Each row was made from one path, in order. Every step used is in the known rows, and no mark comes twice. Write each row's path.
Known rows
gora-pila-nodi-setab-sirub: [-2.51  0.31  1.82 -3.02  2.33  2.68 -1.66 -1.51 -2.03  4.24 -4.34 -0.91
 -0.52  5.16 -0.52  0.24 -1.50  1.07  0.24  0.31 -1.94 -3.55  2.71]
setab-sirub: [ 0.22 -2.32  2.52 -1.55 -0.96  0.15 -1.71  0.33 -1.91 -1.88 -1.89 -1.67
 -2.01 -2.59  2.71  3.65  1.22 -0.15  0.59 -1.59  0.70 -4.08 -2.72]
babol-setab-gora-pila-sirub: [-1.33  2.05  1.25  1.52  1.13  0.86 -0.74  1.27 -6.81  1.30  0.57  1.85
  0.20 -2.27  6.32  2.47 -1.93  0.33 -2.55  0.71  1.63  3.08 -1.08]
romu-setab-babol-pila: [ 0.20  1.00 -0.26  6.16 -5.73  2.24 -2.39  5.08  3.38 -1.47  3.67 -0.74
 -3.67 -0.76 -1.55  1.62 -1.18 -1.87  0.04 -0.38  1.72  3.25 -0.57]
nodi-pila-gora: [-1.39 -0.39 -2.62 -1.15 -0.15 -0.08 -1.70 -2.49  0.96  4.06 -6.41  0.97
  0.07  0.61  4.71  2.52 -0.23 -1.86 -1.00  2.03 -2.17 -2.27  1.15]
babol-setab-gora-pila: [-2.53  3.38  1.43  0.56  1.31 -0.44 -0.25  1.66 -6.01  0.60 -2.15  2.74
  0.48 -1.33  4.90  0.56 -0.40 -0.11 -1.22  1.20  2.09  1.86 -1.23]
gora-pila: [-1.38 -0.63  3.67 -1.69  2.03 -0.76 -0.17  2.22 -0.11  3.78 -2.96  0.32
  1.54  2.87  1.16  1.03  1.71  1.92 -2.33  1.40 -0.40 -2.43  4.27]
pila-gora: [-1.58  0.50 -3.14 -0.85 -2.86  0.15 -0.44 -2.40 -0.35 -0.35 -3.30  1.82
 -1.40  1.69  4.11 -1.31 -2.40 -0.24 -0.14 -0.29  1.21 -3.43  1.05]
gora-pila-sirub: [ 0.47 -2.54  3.67  0.08  1.38  1.04 -0.85  1.64 -2.08  5.44  0.84 -1.19
  1.51  1.26  3.40  3.23 -1.12  2.67 -4.46  0.48 -0.97 -0.92  4.55]
babol-setab: [-3.32  2.14  0.56  0.47  0.00  0.21 -2.57  1.45 -2.46 -1.50  1.29  2.16
 -1.86 -1.91  0.54  0.12  1.55  0.64 -0.33 -0.59  1.44  4.36 -1.70]
sirub-pila-nodi-setab-gora: [-4.82  0.58 -7.13 -1.20  1.55  3.50  1.20 -4.52  1.67  7.15 -3.34  1.50
  1.27  4.45  1.07 -1.16 -3.01 -2.58  1.67  0.66 -0.58 -1.57  1.09]
gora-pila-sirub-setab-babol: [ 0.38 -5.21  3.59  4.03  0.32  2.15 -1.49  3.56  0.19  6.73  2.97 -2.05
  1.69  4.62  3.24  3.31 -1.14  1.89 -2.33 -0.16 -0.61 -0.15  8.00]
gora-pila-sirub-setab: [-0.91 -5.75  2.97  1.08  1.89  2.05 -1.70  2.42 -0.11  7.06  0.47 -2.08
  1.41  3.28  2.90  1.38 -1.36  1.19 -2.60  0.60 -1.27 -1.58  6.46]
sirub-setab-gora: [-0.42 -3.56 -2.62  2.28  0.41  0.85  0.84  0.30 -0.61  1.24 -2.18 -1.07
  1.13  2.52  3.27 -2.23 -3.63 -4.09  4.18  0.80  1.22 -2.18  1.07]
romu-setab-gora: [ 1.92  2.53 -2.14  2.94 -3.23  1.59 -0.96  1.11 -1.15 -1.83 -2.60 -0.86
 -2.57 -2.09  2.72  0.76 -4.68 -1.14  0.30  0.31  2.03 -0.98 -3.39]
nodi-setab: [-0.60  2.92 -2.73 -0.78  0.40  2.78  1.64 -1.90  1.55 -0.18 -3.89 -0.66
 -3.68  2.54 -2.95 -1.31 -1.44 -1.62  1.47  0.07 -2.38 -1.20 -0.44]
romu-setab-gora-pila-nodi: [ 0.39  2.62 -0.45  1.55 -1.22  1.91 -1.92  0.58 -2.82  1.73 -3.59 -0.60
 -0.43  1.24  2.45 -0.15 -5.35  0.33 -0.20  0.92  1.92 -1.88 -1.00]
babol-setab-gora: [-1.69  3.74 -0.99  1.31  0.11 -0.12 -0.17  0.22 -5.62 -2.32 -0.48  2.53
 -0.58 -3.05  3.94  0.11 -1.11 -1.47  0.44  0.32  2.45  3.31 -3.93]
setab-gora: [ 1.60  2.17 -2.10  1.38  0.11 -0.30  2.90 -1.28 -4.06 -1.13 -1.89  0.69
  1.42 -1.37  4.47  0.07 -3.87 -2.62  0.80  1.15  1.32 -1.36 -2.69]
sirub-pila-nodi: [-5.40 -2.15 -4.54 -1.48  1.15  1.89 -0.91 -2.70  2.50  7.64  0.61  1.83
  2.65  3.60  0.36 -0.64 -0.17 -0.28  0.38 -0.24  0.38 -0.22  2.73]
pila-nodi: [-1.39  0.62 -1.79 -0.06  0.84  1.66 -1.95 -3.60 -2.72  1.82  2.48  0.58
  1.56  2.70 -2.05 -2.49 -3.13  0.39  1.67 -0.55 -0.03  1.78  0.27]
romu-setab: [ 0.35  1.20 -0.51  1.98 -3.31  1.61 -2.97  2.00  2.05 -0.86 -0.94 -1.60
 -3.27 -0.76 -1.09  0.57 -1.89  0.98 -0.18 -0.38  1.13  0.22 -1.42]

Write each row's path
[-2.96 -0.89 -2.80 -2.39  0.09  3.52  0.45 -1.39  3.42  2.42 -6.18 -1.16
 -4.09  1.52  1.08  2.61  0.71 -2.31  1.45 -0.88 -1.52 -5.25 -1.14] -> nodi-setab-sirub-pila
[-0.40 -4.91 -0.66  5.83 -2.03  1.10 -1.65  2.70  2.96  1.42  3.18 -1.13
  0.18  4.98  0.05  0.31 -0.38 -1.19  3.33 -0.93  0.94  1.18  5.75] -> sirub-setab-babol
[-3.23 -4.20 -0.15 -2.08 -0.45  0.51 -1.64  0.73  1.93  3.25 -3.35 -0.68
 -1.03 -1.56  4.61  4.98  3.22 -0.50 -0.26 -1.57  1.09 -5.37 -0.89] -> setab-sirub-pila
[-4.05 -0.57 -4.29 -2.71 -1.25  3.56  0.12 -2.61  2.99  2.67 -7.99 -0.42
 -5.02  2.09  2.81  2.18 -0.23 -2.25  1.23 -1.12 -1.25 -7.32 -0.20] -> nodi-setab-sirub-pila-gora
[ 0.52 -5.99 -1.01  3.40 -0.45  3.40 -1.89  0.33 -0.21  3.54  4.54 -2.73
 -0.40  1.27  2.38  0.87 -3.93 -0.52  0.16 -1.34 -0.41  0.93  3.33] -> pila-sirub-setab
[ 1.70  0.20  0.83  1.34  1.08  0.43  1.93  0.16 -5.33  3.93 -1.10 -0.42
  3.06 -0.22  7.45  2.16 -4.53 -0.62 -2.90  1.38  0.49 -1.94  0.89] -> setab-gora-pila-sirub
[-0.39 -0.10  0.69  5.15 -3.19  0.65  0.88  3.78  1.88 -0.84  5.64  1.01
 -0.01 -0.04 -0.73  1.60  0.67 -3.55  0.29  0.23  0.63  3.81  1.01] -> setab-babol-pila
[-1.16 -3.66 -0.33  1.06  1.72  0.49  0.70  1.70 -0.83  3.97 -4.35 -1.02
  1.97  4.01  3.89 -1.66 -2.59 -2.83  2.38  1.62  0.74 -3.52  3.70] -> sirub-setab-gora-pila
[-2.26 -5.95 -1.12  2.24 -0.75  3.03 -0.31  2.89  1.74  2.85  5.32 -1.52
 -1.29 -1.96  0.56 -1.56 -3.08 -6.40  0.88  0.16 -0.90  2.01 -0.16] -> babol-pila-sirub-setab
[-2.00 -2.48 -0.86  0.20 -3.55  2.15 -4.41  2.77  3.78  1.67 -3.75 -1.79
 -4.51 -1.86  2.38  4.32  0.82  0.64 -0.46 -1.68  1.99 -4.02 -1.94] -> romu-setab-sirub-pila
[ 1.45 -5.73 -0.71  7.08 -2.19  3.47 -2.12  1.86  0.14  2.95  7.09 -2.70
  0.35  2.57  2.71  2.79 -3.17 -0.07 -0.21 -1.67 -0.12  2.62  5.26] -> pila-sirub-setab-babol
[-0.23  3.79 -1.67 -0.72  1.70  2.24  3.94 -1.44 -1.76  1.91 -7.40 -0.10
 -1.20  3.06  1.52 -0.54 -3.50 -2.60  0.60  1.95 -1.82 -3.65  0.15] -> nodi-setab-gora-pila
[-3.98  0.31 -1.85 -2.08 -0.34  3.73 -0.45 -1.54 -0.45  0.11  0.08 -0.26
 -3.39 -0.28 -3.36 -3.02 -2.92 -6.11  3.27  0.09 -2.06 -0.17 -4.18] -> babol-pila-nodi-setab-sirub
[ 1.03 -1.30  0.67  6.34 -3.47  2.07  0.41  3.70  0.55  0.18  8.76 -0.14
  0.09 -1.12  1.38  2.98 -1.14 -2.84 -1.61 -0.67  0.04  4.99  1.68] -> setab-babol-pila-sirub
[-6.05 -0.82 -1.03 -1.58 -1.54  0.83 -3.98  0.47 -0.92  1.61 -2.95  2.52
 -3.46 -2.37  6.04  3.31  2.80  0.30 -0.56 -1.80  2.77 -1.67 -1.70] -> babol-setab-sirub-pila-gora
[ 1.73  0.91  0.11  2.97 -2.26  2.41 -1.32  2.30 -2.29  1.71 -2.33 -1.82
 -1.34 -0.89  5.04  2.27 -5.22  0.35 -2.65  0.80  1.32 -1.57 -0.48] -> romu-setab-gora-pila-sirub
[-5.38 -2.25 -6.00 -1.69 -1.74  0.36  0.08 -1.68  4.65  6.52 -3.98  2.78
  0.21  2.94  5.63  0.25  0.60 -0.51 -1.18  0.30  1.50 -4.33  3.32] -> sirub-pila-gora
[-5.98 -1.07 -0.41 -1.52  0.07  1.50 -4.67 -0.37 -2.30  2.37 -0.41  1.96
 -2.09 -1.73  2.92  2.79  2.34  0.59  0.49 -1.73  2.21  1.08 -2.56] -> babol-setab-sirub-pila-nodi
[ 0.63  3.20 -2.16  3.78 -1.75  3.28  1.55 -0.32  2.06 -0.86 -0.02 -0.57
 -2.59  4.06 -2.41  1.50 -0.86 -0.92  1.56 -0.57 -1.74  1.10  2.36] -> nodi-setab-babol
[-1.28 -5.16 -2.01  2.66 -0.74  2.70  0.86  2.09 -0.39  2.46  4.08 -1.24
 -0.76 -2.59  2.90 -1.64 -4.78 -7.35  1.23  0.81 -0.35  1.12 -1.49] -> babol-pila-sirub-setab-gora
[-2.11 -5.40 -0.40  5.61 -2.10  1.46 -0.90  4.36  4.20  1.41  3.86 -0.67
 -0.48  3.38 -1.06 -1.25 -0.07 -4.87  3.71  0.03  0.44  2.15  4.02] -> sirub-setab-babol-pila
[-2.58 -4.94 -1.45  5.43 -1.80  2.35 -1.75  2.46  2.83  2.52  5.25 -0.37
  0.22  4.49 -2.39 -2.36 -1.75 -4.34  4.56 -0.42  0.50  2.96  4.10] -> sirub-setab-babol-pila-nodi
[-1.13  2.30 -2.11  3.22 -1.94  3.43  2.49  1.42  3.29 -0.59  0.78 -0.03
 -3.40  2.48 -3.19  0.14 -1.17 -4.34  2.01  0.12 -2.22  2.07  0.80] -> nodi-setab-babol-pila
[ 0.92  2.48 -2.03  0.36  1.44  3.62  3.44 -1.92 -3.05  2.46 -4.97 -1.11
 -1.10  2.18  3.15  0.92 -4.89 -2.01 -0.98  1.51 -2.03 -2.93  0.82] -> nodi-setab-gora-pila-sirub
[ 1.08 -0.05 -0.28  7.20 -6.00  3.41 -2.81  4.83  2.26 -0.58  6.07 -1.51
 -4.01 -1.84  0.06  2.87 -2.78 -1.19 -1.28 -0.85  1.23  3.86 -0.13] -> romu-setab-babol-pila-sirub
